Each row comes from the steps of one walk. Every step used is in the known rows, and no mark comes twice. Write the walk behind each row, first mark first.
In the rows, 128 means zero.
Known rows:
kego -> minobus: [114 128 123 120 119 121 116 174 136 144 126 116 125 123 132 143 97 128 123 118 122]
zalod -> durezit: [155 136 136 121 128 121 126 124 130 121 120 141 149 143 118 161 151 121 103 122 141]
zalod -> durezit -> guna -> bifat -> kebaf: [199 146 148 138 153 101 155 131 146 151 111 136 172 146 129 95 152 142 96 125 143]
bifat -> guna: [171 142 146 131 143 131 135 125 132 131 130 130 116 118 127 96 145 120 108 128 129]
kebaf -> bifat -> guna: [180 156 167 140 159 111 146 106 117 142 143 137 131 99 135 67 141 120 120 132 129]
guna -> nuzada: [152 86 132 133 145 141 134 139 136 124 128 134 139 131 141 99 101 121 122 136 116]
durezit -> zalod -> kebaf: [163 122 132 88 139 112 134 122 119 130 101 140 160 134 125 134 168 132 108 140 148]
zalod -> durezit -> guna -> bifat: [184 113 157 131 161 103 143 116 151 133 111 140 158 123 127 134 139 129 80 112 137]
guna -> durezit: [158 145 126 116 122 125 130 129 127 121 127 131 155 165 119 166 124 128 87 118 128]
guna -> durezit -> zalod -> kebaf: [193 139 129 76 133 108 137 123 119 124 100 143 186 169 115 171 164 131 66 129 148]
nuzada -> guna -> zalod: [104 93 147 148 147 120 144 120 139 102 115 125 127 113 116 115 133 123 68 123 129]
kego -> guna: [124 143 144 114 150 124 127 131 127 121 123 116 114 122 130 94 115 143 129 128 124]
zalod -> kebaf -> bifat -> guna: [202 169 174 107 172 99 153 89 106 149 134 140 145 111 138 78 149 116 117 143 139]
nuzada -> guna -> durezit -> zalod: [147 107 156 124 140 121 139 140 136 110 103 135 161 124 112 146 161 126 55 115 135]
durezit -> zalod -> guna -> bifat -> kebaf: [195 136 134 139 157 98 158 150 144 146 100 117 164 133 130 53 149 156 97 144 147]
nuzada -> guna -> bifat -> kebaf: [105 141 151 172 146 111 160 147 149 149 121 119 159 122 136 37 120 129 128 144 132]
guna -> durezit -> zalod: [171 126 124 109 121 121 130 140 129 116 108 140 171 158 113 159 155 136 67 118 138]
zalod -> guna: [181 124 148 116 160 119 136 118 129 123 119 112 106 110 126 135 130 136 104 124 130]
durezit -> zalod: [140 109 125 122 127 125 127 140 129 123 110 137 145 123 122 122 160 136 108 129 138]

Which walk is each row?
[202 153 151 85 149 89 147 104 104 134 113 150 199 153 123 141 160 131 77 133 148] : guna -> durezit -> zalod -> kebaf -> bifat
[160 140 142 108 156 88 152 83 107 127 126 140 166 141 128 111 132 129 90 141 142] : guna -> zalod -> kebaf -> bifat
[194 65 155 121 171 138 140 126 136 127 120 133 122 102 142 109 116 131 103 119 112] : durezit -> guna -> nuzada
[204 115 171 145 176 124 152 117 124 137 142 144 141 101 148 38 116 113 112 140 117] : kebaf -> bifat -> guna -> nuzada
[210 141 145 103 153 116 138 119 129 116 118 115 133 146 117 172 126 136 62 114 130] : zalod -> guna -> durezit
[150 136 138 111 150 109 132 119 132 94 108 132 142 156 109 129 139 141 57 120 140] : kego -> guna -> zalod -> durezit
[201 159 144 118 136 127 138 126 132 122 128 134 143 155 118 132 140 120 66 118 129] : bifat -> guna -> durezit
[216 150 171 99 170 95 152 99 108 145 116 149 161 106 132 71 182 124 99 143 148] : durezit -> zalod -> kebaf -> bifat -> guna
[179 103 144 132 165 100 145 135 150 128 99 120 149 111 129 92 135 144 80 131 140] : durezit -> zalod -> guna -> bifat
[222 154 163 120 152 105 148 119 118 129 123 149 172 129 121 98 169 128 58 122 139] : kebaf -> bifat -> guna -> durezit -> zalod
[173 136 153 97 156 92 144 103 103 143 114 146 173 116 133 105 165 131 119 143 148] : durezit -> zalod -> kebaf -> bifat
[198 135 140 128 143 115 141 113 139 103 115 146 145 153 106 130 168 118 35 121 145] : bifat -> guna -> zalod -> durezit
[89 107 159 166 154 113 147 132 155 131 122 122 145 102 135 75 106 117 111 132 126] : nuzada -> guna -> bifat
[218 64 148 115 175 128 140 141 138 115 100 127 134 109 134 101 137 138 78 132 129] : durezit -> zalod -> guna -> nuzada
[203 82 152 121 176 132 141 129 137 119 118 119 117 113 139 106 105 129 98 132 119] : zalod -> guna -> nuzada
[154 122 121 125 128 113 133 117 134 101 113 144 156 162 107 163 152 126 56 121 145] : guna -> zalod -> durezit
[135 120 174 123 176 88 161 82 113 121 120 135 156 106 126 98 138 118 78 138 139] : nuzada -> guna -> zalod -> kebaf -> bifat
[234 186 173 94 165 96 156 89 107 142 133 143 172 148 128 115 144 115 77 133 139] : zalod -> kebaf -> bifat -> guna -> durezit
[153 159 143 102 144 121 130 132 127 113 122 119 139 157 121 131 111 142 87 117 124] : kego -> guna -> durezit
